Every row comes from one small tree of marks. The marks that hang from a mark follow it in brackets, in alphabetical order. Every link used is in the known rows. Which tree was each row made from?
Known rows
Y{Q}: [ 21  17  -7   7   1 -22  -6 -13  -5   1  21  13   3 -12  17   0  -9   5
  -4  -4  -2]
W{Q{M} V{H{R}}}: [ 14 -55 -12  19   3 -44  -1   0 -15  -8  30   1   4 -25  31  -4   4  -2
   4 -10 -11]
H{R{Z} V}: [ 12 -59  17   3   2  63   9   1  24  -7 -30 -14   6  -8   5   6  17   7
  -8   9  10]
A{X{F{P}}}: [-30  -4   1  -7  -7 -12  10  18 -13  30   0  20   3   5  16   4 -24  -5
  -5  -4   6]
V{H{R} W{Q{M}}}: [ 19 -57   3   8   5 -14  -1   4  -9 -16  53  19  -1   7  29  -3 -26 -10
  -8  -3  -7]
V{H{R{Z}} W{Q}}: [ 15 -65   9   8   2  15   1   8  -1 -19  46  12  -1  12  13  -2 -29 -13
   0   1   2]
F{P V{W} X}: [-37  45  29 -12 -11 -38 -10  26 -33  21   8   4  -8  21  47   8 -14 -17
 -22  -9  14]
X{F{P V{H W}}}: [-19  -8   4  -6 -11 -32  -5  24 -24  12  17 -20  -4  14  26   0 -19 -24
 -13 -12   6]
P{F{X}}: [ -1  50   8  -9 -13  17   6   5 -26  15 -18  18  -2   0 -12  -4   1  -2
  -6  -9  12]
R{H{V{W{Q}}} Z}: [ 12 -85  11   8   3  60   4   4  30 -10  -3  -9  -1  -2   2   2  -7  -5
  11  12  -7]
R{H{V} Z}: [  4 -74   7   7   3  75   4   8  31 -11 -19  -4   0  -8 -15   4  25  -1
  14  14  -3]
P{F{V{H W{Q{M}}} X}}: [ -4  34   6  -6 -12  -6  -3  14 -33  14   5   5  -6   2  14  -5 -16  -9
  -8 -15  11]
R{H{V{W}} Z}: [  7 -79  12   5   3  68   3   9  32  -9  -8  -5  -1  -3  -2   2   1  -6
  11  12  -4]
W{Q V{H}}: [  5 -47  -9  15  -1 -39  -4  -2 -16  -7  26 -20   5 -15  10  -4 -33 -11
  13  -8  -5]
X{F}: [ -1  -7  -4  -5  -5 -12   7   7  -1  14   2 -23   2   2   2  -1 -12 -10
  -5  -9   1]
V{H{R} W}: [  4 -46   9   0   3  14  -2  12  -5 -17  38  18  -1  13   9  -2 -25 -17
  -3   0   9]
H{R{Z} V{W{Q{M}}}}: [ 26 -74  20   6   3  34   9  -3  22  -2  -4 -15   4  -4  38   3 -17   4
 -15   4  -1]
P{F{V{W}}}: [  3  31   4  -6 -12   8  -4   5 -23   9 -14  -7  -5   2  15  -6 -19  -4
  -5 -10  16]
R{Z}: [  0 -16   3   5  -1  35   5  13  13  -1  -7   6  -4  -5  -7   0  29   3
   7   3  -2]
R{H}: [  2 -37  -2   4   3  31  -1  -2  10 -14   3  13   0   0 -10   2  17  -4
  10   9  -1]
F{P V{W{Q}}}: [-14   8  15   0  -9 -46 -13   9 -30   6  15 -10  -6  17  56   2 -26 -10
 -18  -6   4]

Write each row's tree
[-16  -8   8   4  -6 -47 -16  19 -37  -1  32   3  -8  13  49   0 -11 -15
 -16  -8  -3]
F{P V{H W{Q{M}}}}
[ 14 -60 -11  21   2 -32   1   5 -11  -8  27   3   2 -27  28  -4  14  -1
   6  -9 -12]
W{Q{M} V{H{R{Z}}}}
[ 16 -54  22  -4   3  29   4  -7  16  -3 -10 -19   7   4  29   4 -36  -2
 -16   4  11]
H{R V{W}}
[-21  -3  -1  -4 -11 -25  -4  23 -25  10   6 -19  -3   8  13   1   5 -19
 -11 -10   7]
X{F{P V{H}}}
[ 18 -65   4  10   4   3   1  11  -2 -16  50  21  -3   5  25  -3 -12  -9
  -4  -2  -8]
V{H{R{Z}} W{Q{M}}}
[-15   4   7  -7 -11 -37  -3  19 -20  18   7 -26  -3  13  38   1 -21 -19
 -18 -13   6]
X{F{P V{W}}}
[-16 -19   7  -3 -11 -11  -1  28 -18   7  13 -14  -4  12  26   1   0 -21
 -14 -10  11]
X{F{P V{H{R{Z}} W}}}
[-11  56   7 -10 -14  12  -1  11 -27  18 -24   0  -4   0   0  -2   3  -3
  -6 -11  20]
P{F{V X}}
[-11  38   7  -8 -13  26  -1  15 -30   7 -16  10  -4   1  -9  -1  14  -6
  -5  -9  25]
P{F{V{H{R}} X}}
[  9 -46   3   4   1 -20  -6   4 -10 -11  52  -1  -1  14  12  -5 -62 -18
   2  -4  -7]
V{H W{Q}}
[ 17 -45  11   1   2 -16  -1  -8   9  10   6 -34   4  -2  37   0 -64  -4
 -11  -3 -13]
H{V{W{Q{M}}}}
[ -6 -44  -2   9  -1   7  -1  16  -5 -11   5   2   2 -18   0  -2  16 -11
  13  -4  10]
W{V{H{R{Z}}}}
[ 12 -45  -2   7   3 -32  -5   7 -11  -8  57   8  -3   7  24  -6 -45 -14
  -1  -7 -16]
V{H W{Q{M}}}
[-32  21  21  -4  -9 -51 -13  28 -42  13  33  12  -9  18  45   5 -12 -19
 -19 -11   4]
F{P V{H W{Q{M}}} X}
[  4 -54  11   2   2  31   0  18   2 -18  35  21  -3  11   5  -2 -11 -15
   1   2   8]
V{H{R{Z}} W}
[ 23 -63  21   0   2  18   5 -14  14  -4  -2 -25   9   4  34   4 -49  -1
 -17   4   6]
H{R V{W{Q}}}
[ 15 -69   5   5   5  17  -2  -8  16  -7   8  -8   3  -2  18   2 -25  -5
   1   7 -12]
R{H{V{W{Q{M}}}}}
[-31 -18  -3  -8  -4  -8   4  23  -3  29   9  -3   1   6  18   4 -47 -10
   3  -5  14]
A{X{F{V{H W}}}}
[-41  52  22  -9 -11 -29  -9  24 -34  18  -7   6  -7  13  28   9  18  -9
 -18  -6  15]
F{P V X}
[-35  20  24  -6 -10 -43 -13  27 -41  11  30   5  -7  23  37   6 -25 -22
 -17  -9  10]
F{P V{H W{Q}} X}
[ -3  45  12  -9 -14  -3  -1   7 -28  19  -8  -6  -5   6  17  -3 -30  -6
  -9 -13  17]
P{F{V{W{Q}} X}}
[  7 -63   9   0   4  33  -3  -4  18  -8  -1 -10   3   2   5   3 -27  -9
   4   9  -2]
R{H{V{W}}}
[-11  -2   6  -5 -11 -44  -2  14 -22  18  13 -30  -2  13  41   1 -30 -18
 -18 -13   3]
X{F{P V{W{Q}}}}
[ 23 -74  23   4   2  42   9  -4  23  -5  -7 -22   5   1  29   4 -29   2
 -12   6   5]
H{R{Z} V{W{Q}}}
[-11 -19   5  -2 -10 -31  -2  18 -24   7  21 -20  -2  15  32   1 -19 -21
 -17 -11   8]
X{F{P V{H{R} W{Q}}}}
[  0  46   9  -8 -12 -11  -1   9 -29  21  -5   1  -6   1  25  -4 -18  -4
 -12 -15  11]
P{F{V{W{Q{M}}} X}}
